Each row comes from the steps of one path. Every step used is in the known rows, and no mark comes twice. Write the path behind each row, first mark first.
(in the rows, 128 means zero)
Known rows:
gare/zotok/rubu: [ 69 160 150  75 147 149  80 178 101  95 136  77 129 176 131  92 107 109
 128 104 119 125 158 112]
sotul/fasi/rubu: [ 83 132 166 101 136 152  72 152 132  91 127  91 138 149 143  72 128 107
  97 107 123 130 169  83]
fasi/nuzop/letif: [ 83 135 157 128 131 156 113 138 128 119 119 107 129 155 144  91 134 111
 101 134 119  96 163  97]
lugite/gare/zotok/rubu/fasi/nuzop/letif/vevil: [ 44 164 173 103 150 182  91 168 118  86 137  57 122 173 133  72 123 111
 119 120  94 119 149 115]
tovapu/letif/nuzop/fasi: [110 103 159 116 158 136  83 134 134  92 129  68  92 165 140  79 131 117
 101 141 113 112 178 106]
lipe/rubu/zotok: [ 69 146 151  74 164 159  83 160 143  91 137  99  99 129 126 111  75 113
 115 100 116  96 161 131]
zotok/gare/lugite: [ 79 161 160  96 141 146 101 146 136  86 102  91 142 173 112  82 155 113
 153 123 123 143 180 104]
rubu/fasi/nuzop: [ 68 132 179 108 140 166  90 158 133 108 110 106 130 156 141  73 123 132
  97 137 137  99 172 124]
sotul/fasi: [ 99 134 168 105 123 131  81 149 132  91 126  95 135 174 142  68 144 115
 101 116 134 129 179 103]
rubu/fasi/nuzop/letif/vevil: [ 74 119 194 113 131 162  93 141 126 104 117  84 129 155 127  53 130 123
  97 138 128 104 163 124]
vevil/letif/nuzop: [109 124 157 125 147 149 109 146 119  85 107  88  86 168 164  85 122 112
 119 121 126  84 168  91]
rubu/fasi/nuzop/letif: [ 82 121 180 117 134 154  95 149 133 117 120  95 133 155 133  64 138 127
  97 146 136 106 166 115]
fasi/rubu/lipe: [ 87 124 150  90 165 173  76 131 142 112 123 109 113 122 134  69 102 133
 101  96 126 101 157  83]
vevil/letif: [120 129 153 106 148 141  91 139 135 105 113 100  91 160 150  85 132 117
 125 113 127 107 158  94]
tovapu/letif/nuzop: [102 108 142 110 164 145  96 130 132  92 117  78  92 163 142  83 117 123
 109 134 115 105 179 104]
fasi/rubu: [ 71 129 148  95 155 178  79 139 129 104 121 109 120 123 139  94 104 111
 102  97 107 114 156  86]
vevil/letif/nuzop/fasi/rubu: [108 118 173 127 150 154  90 150 122  85 122  76  88 154 162  84 126 101
 108 123 116  93 161  80]
fasi/rubu/zotok/gare/lugite: [ 62 164 139  91 167 168  99 161 145  82 125  70 128 126 115  94 103 121
 152 105 111 122 147  97]
vevil/letif/nuzop/fasi/rubu/zotok/gare: [ 99 138 163 128 162 149 108 161 138  73 123  52  85 151 148  81 129 109
 138 123 120  93 151  86]
nuzop/letif/tovapu: [ 94  85 145 114 126 145 101 136 128 116 134  87 115 148 116  78 144 108
 104 123 112 135 179 101]
lipe/rubu/zotok/gare/lugite: [ 61 165 158  71 166 156  90 165 147  80 127  85 115 139 110 107  96 109
 144 108 118 115 166 126]
gare/zotok: [ 79 136 135  88 137 153  90 169 120 105 135  89 132 172 119  92 107 123
 117 111 130 114 154 122]
rubu/zotok: [ 89 149 131  99 149 142 105 158 143  89 135  84 108 145 129  95  99 139
 134 107 122  97 150 133]

Write each row's path:
[ 55 121 204  85 147 176  73 144 127 100 121  98 115 137 124  75 100 100
  85 122 119 101 169 125]  lipe/rubu/fasi/nuzop/letif/vevil
[ 59 156 133  97 171 171 104 156 151  86 124  75 115 119 120  92 102 122
 145  97 112 111 142  97]  fasi/rubu/zotok/gare
[ 70 144 173 124 147 159 101 168 121  61 130  55 123 152 134  87 118 106
 123 130 110 107 168 101]  letif/nuzop/fasi/rubu/zotok/gare/lugite
[ 40 147 156 107 153 182  97 186 125 100 140  61 123 168 133  86 130 111
 117 129  97 128 164 107]  lugite/gare/zotok/rubu/fasi/nuzop/letif/tovapu
[ 58 159 152  76 171 158  95 160 153  85 127  90 102 132 115 105  94 110
 137  99 118 104 161 126]  lipe/rubu/zotok/gare
[ 54 170 143  95 158 172  86 172 123  89 138  80 117 173 141  98 120 113
 126 105  94 125 155 107]  lugite/gare/zotok/rubu
[ 75 149 189  80 151 144  66 158 110  92 119  89 118 161 143  66 129 116
 117 113 120 131 176 112]  zotok/rubu/fasi
[ 87 114 178 125 147 162  86 145 121  84 130  82 107 146 149  72 114 116
  85 120 120  89 173  94]  letif/nuzop/fasi/rubu/lipe
[ 89 118 178 132 128 148  94 150 113  78 127  85 111 166 151  84 128 107
  89 127 116  95 180 113]  letif/nuzop/fasi
[ 91 123 149 113 179 145  96 145 151  80 131  43  91 146 128  80 123 119
 128 135 108 112 161  98]  tovapu/letif/nuzop/fasi/rubu/zotok/gare
[ 73 133 173 124 126 166 112 127 120 103 114  92 125 154 137  76 124 106
 101 124 109  93 157 108]  fasi/nuzop/letif/vevil
[ 67 137 167 130 151 160 105 162 128  66 130  59 110 144 139  85 118 108
 117 120 110  95 163 102]  letif/nuzop/fasi/rubu/zotok/gare
[ 52 130 189  81 157 177  71 160 135 107 118 117 117 137 136  93  97 107
  85 124 128  97 177 124]  lipe/rubu/fasi/nuzop
[111 100 159 109 173 146  76 129 143  98 132  65  88 148 137  67 121 125
  97 135 117 105 172  90]  tovapu/letif/nuzop/fasi/rubu/lipe
[ 60 135 188  98 146 156  85 168 110 101 119  78 121 155 142  70 134 106
 110 130 115 128 184 103]  zotok/rubu/fasi/nuzop/letif/tovapu
[102 100 145 105 146 155  99 152 136 105 112  91  86 151 141  88 132 111
 122 114 120 118 176  94]  vevil/letif/tovapu
[ 71 103 176 118 133 162  98 158 133 117 121  88 129 150 127  65 137 123
  95 147 132 113 178 116]  rubu/fasi/nuzop/letif/tovapu
[ 41 173 158 100 159 183  89 185 126  93 133  77 125 172 144  90 120 118
 120 120 102 115 157 113]  lugite/gare/zotok/rubu/fasi/nuzop
[ 76 126 167 128 146 161  96 162 119  71 137  66 108 142 148  91 102 111
  99 120 107  89 161 106]  letif/nuzop/fasi/rubu/zotok
[ 63 122 191  88 151 167  75 153 134 114 126 109 119 137 130  86 108 104
  86 131 127 103 173 117]  lipe/rubu/fasi/nuzop/letif
